What can hang from each mark:
J_554: J_79
J_633: J_259 J_438
J_438: J_79 J_633 J_938
J_938: J_438 J_521
J_79: J_438 J_521 J_554
J_259: J_633
J_521: J_79 J_633 J_938

Known rows, with every way that one mark hangs from another:
(J_633 J_438): [ 21  -1  42  67 -25  47 -30 -30  35  31  59 -35   9  30  -5 -12 -27  37
   8 -37   4  -1 -42  18 -40  25   9  21  22 -32  36  20  15 -25   0 -19]
(J_554 J_79): [ 16 -25  53  82  31  26  -1   1   8  -5  90   3  40  -7 -35 -45 -20 -24
  -7 -45  25 -36 -24  31 -34   7  -1  35   4 -56  59 -14  33  14 -35  16]
(J_554 (J_79 (J_438 J_938))): [  2 -62  38  87  25  31  -4   8  37 -22  69 -18  18 -42 -17 -80 -24 -24
   9 -35  13 -41  -1  40  -6   3   1  39   4 -70  45 -42  14  14 -28  11]
(J_633 (J_438 J_79 (J_938 J_521))): [-33  27 -21  51  19  58 -33 -10  87  48  45  21 -11  -7 -21 -45  -7   3
  30 -42  -3 -31 -43  -2 -18  65   9  16  -1 -26   1  34   7   4  64 -76]
(J_938 (J_438 J_79 J_633) J_521): [ 27  55 -13 -49 101  20   8 -12  15   9  12  59  34 -20 -29  35  77  -2
   8 -25  21 -46   5  45 -27  50 -54  -6   7   5  -2  44  37 -19  43  46]
(J_938 J_438 (J_521 J_79 J_633)): [ 25  57  19  -4  65  42  42 -34  27  15   2  91  29  16 -43  56  24  12
  -3   3  28  -2 -10  -3 -37 -11 -45  -5  17 -17 -29  46  20 -33  52  52]
(J_79 J_521 J_554): [-23 -36  24  13   2  33   0  10  11  -7 -32 -46  33 -17  -4 -52 -30  11
   6  -3  11  14  28  37  12 -33  18 -33  64  16  25  14  81 -28 -40 -17]
(J_938 (J_438 J_79 J_633)): [ 13  38  35 -14  72   6 -21   8   0  35   9   8  58  10 -20  18  38 -18
   5 -39  13 -39   4  38 -29  15 -31  20  31 -14   7  29  66  -9  22  52]
(J_554 (J_79 J_438 (J_521 J_633 J_938))): [ -3 -44  63  89  29  39  45  -4   7 -58  -4   2  49 -12  -2 -47  -4   9
  10  25  34 -50  10  12   4   4  -4  19  16 -36   6 -57  -9 -41 -48  -4]
(J_554 (J_79 J_438)): [ 15 -47  44  78  29  31   6  -3  16 -24  58 -27  31 -31 -13 -48  -4 -16
  -4  -8  24 -35   2  39 -22 -12 -11  44   9 -63  55 -40   5  -7 -41  31]
(J_79 (J_521 (J_938 (J_438 J_633))) J_554): [ 16 -14  14 -10   3  22   5 -11 -27 -61 -44 -11  32 -11 -10 -35 -32  11
  39 -41   6   2   3  69  30 -11   2 -53  42   3  23 -20 104 -69 -22  13]
(J_633 J_259 (J_438 J_938)): [-38 -20  34  42 -53  47 -40 -11  22  -9  94 -19 -15  27   9 -21 -20  35
  12 -44 -46   6 -52   0  -3  44  33 -24 -19 -59  26  19  28   7   9 -52]
(J_79 J_438 (J_521 J_938) J_554): [ -5 -67   1  38 -22  43   4 -12   4 -56 -82 -56  14 -40  28 -56 -40  12
  28  37  -5   7  37  58  59 -50  11 -40  41  -4  25 -51  60 -82 -49 -13]
(J_259 J_633): [ 19 -18  74  59  27  11  12  -4   7  15  41 -11  17  29  -4   3   8  32
 -14 -30 -48  -4  10  40 -47 -49   9  59  33 -46  17  59  19  19 -51  28]
(J_438 J_633 (J_938 J_521)): [  5  17  39  -7  51  20  -7   9  38  -6  53  22  15  -7   3 -31  55   5
   4 -51 -19 -42 -17  44 -16  64 -41  -9 -12 -15   3  47   6   5   5 -11]
(J_259 (J_633 (J_438 J_938))): [  5 -16  55  73  -3  29  -1 -10  44  11  57  -1 -13  33  -8 -35 -24  61
  22 -79 -48 -14 -20  23 -47  -1  31  55  37 -58  10  50  17  21  -4 -24]
(J_438 (J_79 J_554) J_938): [ -80    5  -23   53   23   28  -58   48   55   52   -1  -20    4  -39
  -17 -101  -43  -62   26  -65  -13  -17   -6   18   18   -4   19    1
   11  -26   14   16   80   55   32  -38]
(J_259 (J_633 (J_438 (J_79 J_554)))): [-26  25  25  45  14  36 -12   4  33  32   7 -11   7  14  -4 -21  -9  43
  37 -69 -30 -14 -13  17 -50 -11  14  32  46 -36   7  48  22  10   7 -15]
(J_633 J_259): [-18 -22  54  35 -17  23 -28   0 -29  -7  69 -28  30  26  11  30  23   5
 -35  15 -43  16 -14  19   0 -23   1 -17 -23 -47  37  22  38   4 -48   5]
(J_554 (J_79 J_438 J_521)): [  9 -68  48  72  33  37  32   3  19 -42  19 -25  50 -30 -14 -48  -3  10
  -7  28  33 -45  30  39 -10 -11   3  33  35 -32  30 -29   9 -35 -52  -8]
(J_554 (J_79 J_521)): [  8 -41  53  71  34  32  22   8   6 -32  51  -4  54  -7 -39 -45 -16   0
 -15 -10  35 -39   5  28 -23  13  13  33  23 -22  36  -4  35 -17 -44 -12]
(J_438 J_938): [-12 -40  43  72   5  19 -34  12  42  28  70 -15   0   1 -14 -66 -39 -24
 -12 -43 -24  -6  -9  29   4   4  23  32   5 -49  27  25  51  34 -14 -18]
(J_554 (J_79 (J_521 (J_633 J_438) J_938))): [  0  -3  59  93  20  41  38  -5  11 -54  36  26  42  18 -23 -53 -27  23
  16 -29  34 -47 -35  -6 -28  43   8  17  12 -28  12 -37   9 -40 -23 -35]
(J_521 (J_633 J_438)): [-24  29  85  73   4  39  -4 -13  37  48  36 -10  28  50   7 -17   2  40
   3 -16  11 -12 -25 -35 -53  24 -19  17  30 -25  -3  19 -12   3   3  -7]
(J_554 (J_79 (J_521 (J_938 J_438)))): [ 37 -39  26  64  27  23  31 -13 -16 -66  51  26  36  -7 -46 -36 -40  -5
  12 -31  34 -39 -15  51  -3  10  23  16   7 -40  37 -39  66 -41 -33   5]
(J_554 (J_79 (J_521 J_633))): [-18 -22  79  73  48  31  42  11  14 -25  41  14  64   3 -33 -49   0  18
 -15   8  42 -51   8  -3 -36  16  -1  27  33 -18   9  -7  13   3 -46 -11]
(J_633 (J_438 J_79)): [-18  33  14  65   2  52 -42  -6  55  64  26 -27  20  22 -12 -17  -4   7
  19 -29  -1 -20 -39  -5 -39  24   9  32  20 -22  18  25  16 -15  34 -45]

Rows:
[  4 -25  67  31  26  24   5   8 -10 -54  54 -26  52 -18  16 -14  44   7
   1 -11   5 -48  -3  34 -18  19 -37   9 -11 -51  42 -33  -9 -15 -46  31]	(J_554 (J_79 (J_438 (J_633 J_259))))
[ 13  60   1 -26  59  42  40 -25  18   4 -23  86  19  -2 -42  30   7   6
  24 -14  32   7  -5   4 -22 -20 -48 -37  32 -10 -15  30  40 -32  58  57]	(J_938 J_438 (J_521 (J_79 J_554) J_633))
[-82  19  -7   9 -26  61 -33   5  12   0  -4 -29  26   7   8 -10   4  36
  25  -9 -19  -2 -22 -24   8  32  22 -49  12  -2   4  14  46 -33  20 -73]	(J_633 J_259 (J_438 (J_79 J_521 J_554)))
[-74  55   3 -33  62  27 -29  37  20  -3  31  28  32 -11  14  -8  99 -16
   7 -25 -40 -56 -18   7   2  74 -36 -29 -48  -9 -19  55   7  30  36 -51]	(J_438 J_79 (J_633 J_259) (J_938 J_521))
[-10  29  43  62  18  33  -7  -8  37  35  20  -2  13  34  -6  -6   6  48
  15 -50 -37 -25 -17   0 -59  -4  13  60  36 -39   0  57   7  11   3 -23]	(J_259 (J_633 (J_438 J_79)))
[ 19 -39  39  84  17  31  20  -8  -8 -56  44  10  42  -1 -33 -45 -26  -8
   5 -13  25 -40 -20  39  -5   9  20  21  -4 -33  40 -31  44 -39 -46 -21]	(J_554 (J_79 (J_521 J_938)))
[-50  24  30  36  27  44   8   9  47   3  35  58  12  15 -13 -10  18   0
  -8   4 -29  -8 -24 -25  -4  10 -11 -13 -25 -33 -26  46   2  15  34 -40]	(J_438 (J_938 (J_521 J_79 (J_633 J_259))))
[-54  57  50 -20  44  16 -38  35 -19  18   3 -24  75  23  30  24  92 -11
  -9   2 -35 -44 -14  -1 -15  24 -37 -15 -26  -3  -1  40  15   4  -6 -13]	(J_438 J_79 (J_633 J_259))
[-25  16  49 -29  37  23 -15  13   3 -41  68  21  15   1  18  -3  79  16
  -1 -38 -41 -33 -19  36  -2  64 -36 -41 -43 -23   1  45   6  12  -8 -20]	(J_438 (J_633 J_259) (J_938 J_521))
[-75 -19   1  60  42  31 -24  46  67  41  -6 -17  30 -13 -25 -74 -17 -33
 -10   8 -11 -41  20   3  10  17  36  36  22  -1 -20  37  56  20  16 -85]	(J_438 (J_79 J_521) J_938)
[-68 -12  44  32  -1  49  10  11  50   3 -33 -16  24   0   1 -87 -40  44
  37 -31  23  -8  11 -16  -4  21   7 -35  77  11 -15   7  44  -6  -1 -51]	(J_79 (J_521 (J_633 (J_438 J_938))) J_554)
[-68  21 -26  24  -8  59 -39   0  43   5  59  22 -13   3  -5  -8  21  22
  21 -22 -33 -20 -54 -14   1  68  15 -32 -41 -31   1  36  13   7  57 -82]	(J_633 J_259 (J_438 J_79 (J_938 J_521)))
[ 27   3  63 -29  29   2 -15  -9 -37 -24  55   0  40  23  -6  48  43  17
  -5 -37 -12 -13  -3  57 -24  13 -31 -15  15 -35  23  22  68 -14 -20  75]	(J_938 (J_438 (J_633 J_259)))
[  2 -34  60  50  40  23  -2  17  29 -39  52 -21  36 -31  -4 -73  18 -11
  15 -47  12 -61  -3  46 -14  31 -21  33   5 -61  37 -35  -3   8 -28  14]	(J_554 (J_79 (J_438 J_633 J_938)))
[-22  25  30 -46  59  15  -4  11 -17  -8  -6   8  70  13 -11  35  59   9
  -4  -2   3 -42  25  27 -10  24 -17  -9  28   7 -12  34  68 -28   4  20]	(J_938 (J_438 (J_79 J_521) (J_633 J_259)))
[-41 -38   1  26  22  39  -7  10  50  -7 -23 -16 -19 -61  19 -81  -6  -3
  35 -20   0  -5  30  35  31 -10 -32 -35  27 -30  10 -20  21   9   0  11]	(J_79 (J_438 (J_938 (J_521 J_633))) J_554)
[ 14  29  18  11  16  12 -28 -10 -48 -27  11  21  33  23  -2  32  19 -24
  19 -31 -21 -19 -42  44  13  15 -14 -22 -39 -42  20 -13  70 -36   3  29]	(J_521 (J_938 (J_438 J_79 (J_633 J_259))))
[-64  14  81  59 -19  41 -15   6  24  13  60   4  11  49  16 -19   8  42
   9 -18 -24 -12 -39 -44 -22  46  -7 -18   0 -43 -12  18  -5  25   6 -35]	(J_521 (J_633 J_259 (J_438 J_938)))
[ -8  61  42  29  47  52  31 -15  44  28  -7  60  38  25 -10  32  39   7
 -16  36   5  -5 -22 -33 -45 -11 -47  -6  -7  -5 -25  54 -27 -22  26  -6]	(J_938 (J_521 J_79 J_633))
[-53  13   9  39 -34  56 -32  -5   1 -13  11 -15  29  32  13  19   4  35
  13  21 -36 -12 -48 -16   7  39  30 -21 -21 -17   0   5  27 -50  10 -89]	(J_633 J_259 (J_438 (J_79 (J_521 J_938))))
[ 16   9  -2  56 -41  49 -17 -14  10 -25 -76 -26  19  -3  21 -10 -57 -30
  37  -4 -29  29 -36  25  26 -87  -4 -36 -11 -46  23 -43  36 -84   8   0]	(J_521 (J_79 J_438 J_554) J_938)
[-80  14   7  46 -24  49 -56  12  34  21  55 -13   3  14   5 -21  -4  13
  17 -33 -47 -15 -51 -17  -1  48  36 -13 -25 -46   5  19  33  15  38 -77]	(J_633 J_259 (J_438 J_79 J_938))
[ -7   5 -10  12  45  18 -35   3   8  43   3   1  25 -23 -37 -20 -28 -35
  24 -47  20  -3   9  47   0 -20  -1   0  43 -30  29   7 108   2  29  56]	(J_938 (J_438 (J_79 J_554)))
[-20 -71  13  18   2  45   6   5  28 -20 -72 -76  25 -41  23 -59 -18  24
  10  42  10   2  66  50  36 -53   6 -28  77   8  22 -18  46 -52 -49  -4]	(J_79 J_438 J_521 J_554)
[-24  22  42  24  43  38  19 -11  -1   2  50  45  18  14   7  34  67  25
 -26  43  -4  -4  -4 -10 -17  14 -45 -34 -25 -13  -5  41 -12   5 -15   9]	(J_938 (J_521 (J_633 J_259)))
[ -5  81  61  90 -30  58   5 -24  24  11 -35  30  35  74   7  24 -35  20
  28  -9 -14   2 -88 -58 -32  -7  -8 -11 -11 -40 -19  -3 -16 -71  38 -42]	(J_521 J_79 (J_633 J_438) J_938)
[-19  38  10   7  39  55  30  -7  41  11 -55  35  21 -10   9   8  36  14
  10  35   9   1   6 -18 -18 -35 -57 -33  13  -5 -20  21 -30 -40  30   7]	(J_938 (J_521 (J_79 J_438 J_554) J_633))
[ 19   8 -21  47   8  20 -35 -12 -20   3   3  15  12  -8 -24 -14 -52 -48
  32 -51  -4   1 -37  54  28 -24  11 -19  -5 -49  38 -31 105 -33  18  37]	(J_521 (J_938 (J_438 (J_79 J_554))))
[-98  39  53  58   2  45 -26  15  36  33  34   9  22  38  12 -16  16  26
  11 -14 -20 -26 -37 -62 -25  53  -3  -9  -6 -33 -28  19  -5  35  30 -53]	(J_521 (J_633 J_259 (J_438 J_79 J_938)))
[-36  36  37  49  23  16  -9  -5 -46 -13  10  53  27  40   4  37  10 -14
  11   3 -20 -11 -35 -11  14  -4 -12 -33 -37 -53 -16 -22  53   0   3  29]	(J_521 (J_633 J_259) (J_938 (J_438 J_79)))
[-64  59 -23 -35  75  33 -29  48  47  16 -18  21  19 -47  -2 -76  51 -31
  48 -78  -4 -49 -12  23  10  59 -43 -34  -1   5  -8  34  32  23  51 -38]	(J_438 (J_79 J_554) J_633 (J_938 J_521))
[-26  57  47 100   0  42 -21 -12  23  30  -2  19  21  49  12 -16 -10   7
  33 -15   1 -23 -68 -48 -19  33 -13   2 -21 -39 -13 -19  -2 -23  22 -39]	(J_521 (J_633 (J_438 J_79)) J_938)
[-30  47  31 -43  26  31   0  16  17 -36  29  36  29  15  11  13  69  13
   1 -26 -47 -24 -34  11  -7  43 -37 -40 -40 -18 -15  55  -3  -8  22 -38]	(J_438 (J_633 J_259) (J_938 (J_521 J_79)))
[-34  58   7  24  45  51   7 -12  47  38   1  44   5  -6  -5 -17  38  25
  25  -6  26 -16 -19 -23 -32  38 -46 -29  13  -3 -10  29  -8  -5  40 -18]	(J_938 (J_521 (J_633 (J_438 (J_79 J_554)))))
[-42  -8  35  43  33  30   1   6  31   2  69  41  -8   2  -7 -28  22   9
 -11  -2 -22 -15 -14   2   7  34 -16 -13 -23 -36  -9  37   8  38   4 -23]	(J_438 (J_938 (J_521 (J_633 J_259))))
[-69  31  -1  51  76  34 -13  26  75  59  22  47   9 -16 -19 -50  27 -34
   1  -8  -5 -46  -4 -21  -4  40 -14  20 -16 -18 -36  41   7  52  49 -51]	(J_438 J_79 (J_938 (J_521 J_633)))
